What can hang from each mark
k_935: k_193 k_655
k_590: k_309 k_931
k_71: k_309 k_995
k_655: k_931 k_935
k_383: k_195 k_995
k_931: k_590 k_655
k_193: k_195 k_935
k_309: k_71 k_193 k_590
k_195: k_193

Each row was made from one small tree. The marks that hang from a mark follow it in brackets, in the order of their numbers. Every link used is in the known rows. Write each row's tree.
Known rows
k_71(k_309(k_590) k_995): [ 16 -15  11 -51  45  10  -6 -10  29  26 -39  10 -38  -4   8 -18 -42  10
   1  48  20  11  10   6  -7  -3  54  -7  25  26 -35 -12 -22  29]
k_195(k_193(k_935(k_655(k_931)))): [  5  21 -34 -11  12 -26  23  27  -9   4 -12 -15  -5   9  56 -14  11   6
   2 -16  21 -12  -1  12 -19  31 -19  42   9 -27  30  18 -18 -51]
k_193(k_195 k_935(k_655(k_931))): [ -8  13 -30  22  -1 -22   8  26 -30  18  11   9   3   7  35 -21  25  18
  -2 -18  10 -13   8  23  -9  21 -23  53  10 -14  27  18 -36 -40]
k_931(k_655): [  8 -19   7 -12 -14   6 -14   2   8  23 -28 -20  -8   6  27   3  -7   3
   3   3 -12  14  14   2 -22  29 -20  -3  -2 -20  31 -11  -3  13]
k_193(k_195 k_935(k_655(k_931(k_590)))): [  0   2 -58  36 -17 -18 -14  24 -49  16   7  31   2  10  28 -29  15  12
 -29  -1   5 -14  -5  16  -2  13 -32  54   2 -17  53  39 -39 -69]
k_309(k_193(k_935)): [ -6 -11  26 -13  -2 -12  30  37 -10  31 -18 -17  -8 -22  48  -2  12   7
  31 -46   3   5  45  -2   4   4   2  26 -14 -19 -11 -29  -7  34]
k_71(k_309(k_590(k_931(k_655))) k_995): [ 29  -7 -28 -21  22  25 -25 -20  15   4 -24  23 -53  15 -16 -18 -45   9
 -52  93 -10  43 -22 -11 -14 -17  27 -21  10  25   4  29  -4 -19]
k_195(k_193(k_935(k_655(k_931(k_590))))): [ 12  11 -60   5  -8 -20   1  25 -25  -1 -17   8  -4  10  48 -22   1   1
 -23   2  16 -12 -15   7 -12  26 -29  44   3 -31  57  39 -19 -82]
k_71(k_309(k_193 k_590) k_995): [ 12 -12  26 -33  45   9  -1   5  11  29 -24  24 -57 -11  17 -14 -33  15
  17  27   0  19  32 -10  14 -27  65 -12  17  26 -50 -28 -18  44]
k_309(k_193(k_195 k_935(k_655)) k_590): [  6  13  -1   3  23 -36  16  29 -39  29  16   8   4  -6  37 -20  21  32
   6 -35  19  15  41  -3   3   1 -13  42  -5 -17 -28   6 -37  -2]
k_931(k_590 k_655): [ 17 -30 -19   2 -30   9 -34   0 -10  20 -33   1  -7   7  19  -4 -18  -1
 -23  22 -16  13  -1  -6 -13  23 -33   0 -10 -22  55  12  -9 -18]
k_309(k_71(k_995)): [-17  -8  29 -33  20  10   7 -12  31  25 -57  27 -25 -12  30   3 -25  12
  37  22  23 -27  28  19  -4  15  44  -2  22  44  -4 -44  -5  39]
k_655(k_935): [ -4  -8  25 -14  -5  -2  -1   2   6  28 -12 -24  -4  -3  16   1 -11   3
  23 -19  -5  16  24   4  -5  39 -13  18  19 -26  23  -4 -18  29]
k_935(k_193 k_655(k_931(k_590))): [  4  -5 -49  29  -6   5 -20   5 -43  30  18  19 -32  16   6 -32 -11 -13
 -12  19   0   3  -6   9   2  35 -20  34   4 -45  57  35 -49 -52]
k_309(k_590(k_931)): [ 36 -39   3 -35  19   2  -5 -20  13  35 -26 -15  -8  19   6 -14 -36  -4
 -39  25  11  22 -13   3 -41  30 -10   7  -7   1   6  21 -20 -30]
k_193(k_935): [ -3 -16  11 -31  -4 -10  25  20   9  27 -30 -36  12 -14  41  -6   2   1
  17 -25  25   0  22  14 -16  27  -9  30  -8 -20   5 -12 -15  19]
k_383(k_995): [ -2 -47  38 -34   9  -4  -3   2   7  44 -34 -15  -4   9  33 -16 -19   9
  18 -27   7  -3  48  14 -19  21 -13  31  28  19  17 -26 -15  44]
k_590(k_931): [ 11 -36   9 -21  -4  15   6  -2  13  30 -32 -15 -10  12  22  -3 -17  -8
 -11   6   4  -2  -5  14 -28  30 -17  14   2   4  24   4 -11  -9]
k_590(k_309(k_71) k_931): [ 29 -40  11 -48  -4  26   7  -1 -13  34 -33   3 -36   8  19  -7 -37   3
  16  45   2  10 -13   9 -17  -9  13  -3   7  18  14  -6   6  -4]
k_655(k_931(k_590)): [ 20 -44 -21   5 -16  10 -28  -3 -10  31 -29  15 -20  15  18 -17 -25  -9
 -23  13 -14  -6 -10   8 -17  30 -11  10   0 -12  55  11 -23 -46]
k_383(k_195(k_193(k_935(k_655))) k_995): [-13   4  11 -32  25 -43  12   6  -3  20 -28 -20  15  -4  96 -13  22  47
  24 -41  33 -24  50  24 -16  18 -43  78  43  12  27  15   0 -12]
k_309(k_71 k_193(k_935(k_655))): [ -5  14   7 -19  13 -31  47  29 -22  18   6  10 -26  -9  40  -9  10  27
  41 -21  13   0  33  -1  11 -17  23  18   0 -16 -15 -38 -13  18]
k_309(k_71 k_590): [ 30 -29  29 -57  34 -11   4 -24  17  31 -37  -2 -11   6  13  -2 -31  12
   6  18  24  14  12   6 -21  27  23  -6   3  10 -24 -27 -16   8]
k_590(k_931(k_655(k_935))): [ 10   1 -12  16 -25  12 -23  -6  -7   9   0 -13 -19  17  -8   3 -14   3
 -32  29 -36  46  -8 -15 -14  26 -41   5   8 -28  61  39   0 -20]
k_935(k_193(k_195) k_655(k_931(k_590))): [ -9   3 -45  54  -5   7 -33  19 -63  26  15  36 -15  12  18 -24  14   1
 -13   9   5  -9  10  16  11  41 -37  56  12 -19  45  42 -53 -46]
k_309(k_71 k_193): [  2 -22  49 -25  16   1  18  13  -7  32 -30  12 -32  -7  41  11  -5  15
  47 -19  -2  -5  43   0   6   2  30  -3   4  17 -22 -60   1  45]
k_193(k_195 k_935): [-17  -8  14  -7   0  -8  11  32 -10  23 -34 -14  27 -21  52   2  28  15
  17 -34  27 -14  38  21  -7  32 -24  50  -1   6  -6  -4 -21  22]
k_935(k_193 k_655): [-12   4  -3  -7  11  -2  14  16 -16  33   8 -22 -13   0  26 -12   3  -2
  31 -13  25   2  26  19   0  45 -17  38  13 -41   9   0 -43  24]

Write each row's tree
[ -7  19 -16  35 -19  28 -20   1 -30  11  18 -15 -22   2 -14  -1   1  -4
 -22  33 -25  59   5 -17   7  40 -48  25   4 -44  51  53 -14  -5]
k_590(k_931(k_655(k_935(k_193))))
[ -4 -15  43 -35  13  24   7  13 -11  43 -39  38 -56 -26  40  -6 -32  20
  69  23  -5  -6  41  -1  22 -38  62 -11  18  40 -14 -49   9  55]
k_590(k_309(k_71(k_995) k_193))
[ 33 -30  -1  -8 -27  22 -27  16 -54  30 -19  36 -48  -3  23  -6 -28  13
  23  40 -39  31  11 -28  18 -38   8 -22 -10  -7  29 -11  17   4]
k_931(k_590(k_309(k_71 k_193)) k_655)
[ 37 -33   9 -46  27   1   5 -31  12  23 -34   9 -21  19   2  -6 -39   7
 -28  46  18  22 -14   1 -33  20  15  -6  -3  23  -8   1  -9 -26]
k_309(k_71 k_590(k_931))
[ 33 -18 -66  -4 -30  -7  -6  18 -51  30  16   6 -28   9  17 -48 -26  -1
 -12  30  -6  13 -29   3  -7 -19  -9  28  -4 -49  69  44 -27 -72]
k_193(k_935(k_655(k_931(k_590(k_309)))))
[-19  13 -19  39  13   4 -13  20 -47  29  20  15 -17   9  25 -17  26   4
  12 -10  11  -8  24  22   4  49 -25  54  20 -16  21  20 -49 -17]
k_935(k_193(k_195) k_655(k_931))
[ 13 -33  22   0 -11  29 -11  35 -49  46 -17  15 -25  -6  45  -7   3  10
  21  -6 -20   6  23  -2   5 -16 -17  26   5  25   3   7  -3  12]
k_590(k_309(k_193(k_195)) k_931)
[ 21 -15   7 -23  39  20   1  -2   6  25 -21  33 -64   1   2 -20 -40  11
 -18  53  -5  24   7 -13   5 -32  54 -11  12  40 -34   0  -9   8]
k_71(k_309(k_193 k_590(k_931)) k_995)
[ 27 -10 -15  -2 -37  27 -29  -1 -29  21   8 -15 -32   9  -7  -7 -28   2
 -13  49 -43  61 -19 -19  -6  -6 -33   1   8 -32  65  49   5 -17]
k_590(k_309 k_931(k_655(k_935)))
[  5  -8  40 -32  43  -1   3 -14  13  34 -37  41 -40 -15  21  -8 -33  23
  27  20  10   4  41  -9   5  -8  63 -15   9  39 -36 -43  -8  32]
k_309(k_71(k_995) k_193 k_590)
[ 36 -45  -2  -7 -12  22 -22  11 -54  41 -16  51 -64   4  23 -20 -35   5
  20  32 -35  12   0 -16  16 -34  28 -10  -2   3  32 -16   2 -27]
k_655(k_931(k_590(k_309(k_71 k_193))))
[-30  31   5  48 -11  17 -35  21 -48  13  12  -6   3 -15  12  13  33  13
  16  -3 -16  39  46  -5  25  53 -54  44  16 -29  25  33 -24  34]
k_931(k_655(k_935(k_193(k_195))))
[  9  -6 -20  20 -38   7 -41  -2 -21  10  -9   1  -8   5  -1  -2 -18   3
 -19  21 -35  38   4 -19   2  25 -40   5   6 -43  70  35  -9 -16]
k_931(k_590 k_655(k_935))
[ 13 -20 -20  24 -23   7 -36  -7 -23  23  -5  15 -23  12  -4 -15 -26  -7
 -21  15 -31  19  -6  -5   1  30 -17  18  14 -31  71  29 -24 -45]
k_655(k_931(k_590) k_935)
[-28  18   5  50   4  15 -30  15 -48  26  16   9 -13  -7   8  -1  23   1
  16 -10 -10  18  37   7  25  59 -33  58  27 -18  25  31 -40   6]
k_655(k_931 k_935(k_193(k_195)))
[-15 -14  35 -36  22 -27   3   3   6  24 -59 -26  23 -16 101  -3  20  39
  25 -44  29 -24  59  18 -14  27 -39  72  35  28  17   5  14   6]
k_383(k_195(k_193(k_935)) k_995)
[ -9 -30  50 -39  25 -13 -17 -10  15  33 -68 -16  11  -4  98   5   8  35
  31 -38  17 -31  60  22 -22  38 -40  56  48  42  20  -8  12  14]
k_383(k_195(k_193) k_995)
[ 13  -8 -10 -24 -10  40 -18 -11  -7  17 -38  37 -53   2   7 -10 -42  12
   1  89 -15  18 -14  -2  -8 -27  23 -21  11  36  39  10  19  -7]
k_590(k_309(k_71(k_995)) k_931(k_655))
[ -5  24 -11 -31  10 -28  35  35   1   5 -27 -32  15  -6  67  -4  15  10
  21 -29  41 -13  19  18 -17  32 -24  44  10 -26   8   7 -14 -10]
k_195(k_193(k_935(k_655)))
[ 28 -43  18 -27 -11  19 -10  19 -45  42 -28  31 -43 -11  33  -9 -30  11
  41  20 -16   9  19 -13  20 -32  23  -7  -1   5   8 -27   4  16]
k_931(k_590(k_309(k_71 k_193)))
[ 20  -8  25 -39  30 -25  29   7 -12  25 -16   4 -16 -15  25  -8 -10  20
  16  -6  17  26  34 -14   2  -8  31   6 -18  -2 -44 -30  -7  15]
k_309(k_71 k_193(k_935) k_590)
[ 40 -22  -1   0   3   4 -18  -9 -15  25  -5   5 -31  17   5  -9 -24   7
 -44  25 -30  52   1 -31 -21  -1 -17 -13 -23 -11  13  20   0 -30]
k_309(k_193 k_590(k_931(k_655)))
[ 27 -22  16  -8  32  14  -9  19 -33  25 -10  23 -38   8  14  -7  -2  16
 -22  21  -6  28  14  -9   6 -17   9  15  10  34 -49   4 -15   2]
k_71(k_309(k_193(k_195) k_590(k_931)))
[-24  33   5 -10  18 -19  42  20  -6  14  -8  36 -38 -22  37 -14  -2  33
  45   1  19 -16  43   3  19 -27  50  14  14  13 -13 -38 -10  27]
k_309(k_71(k_995) k_193(k_935(k_655)))
[-23  29 -12  59 -17  29 -36  14 -52   8  16   3  -7  -3  -2   9  24   6
 -22  22 -21  45  20  -8  17  45 -65  46  12 -17  40  59 -18  -2]
k_590(k_931(k_655(k_935(k_193(k_195)))))
[ -4   5 -20  13  13   0   1   6 -26  32  23  -5 -33  13  14 -22   0  -6
  13   1   6   3   9  15  -5  43 -12  35  13 -41  32  12 -46 -21]
k_935(k_193 k_655(k_931))
[ 31 -31 -26   6 -35  20 -41   0 -43  36   3  11 -36   7  -4 -29 -42  -5
  -3  35 -37  33 -15  -9   6   3 -13  14  15 -38  76  42 -17 -42]
k_655(k_931(k_590(k_309)) k_935)
[ 16 -10  22 -23  36  12   2 -19   7  26 -34  52 -50   0   9 -10 -41  19
  -8  46   5  11  17 -11  -5 -15  53 -16   4  51 -21 -15  -1  -2]
k_309(k_71(k_995) k_193 k_590(k_931))
[-35  19  24  30   4  15 -15  24 -36  26   2  -8   6 -21  22   9  30  10
  33 -24   8  17  55  10  26  61 -35  60  24 -15   2  18 -34  48]
k_655(k_935(k_193(k_195)))
[-17  23   4  23 -13  13 -22   8 -27  16  14 -24 -16 -11   0   5   6   0
  14   7 -19  50  31 -14  15  47 -39  25   8 -52  34  25 -21  31]
k_931(k_655(k_935(k_193)))
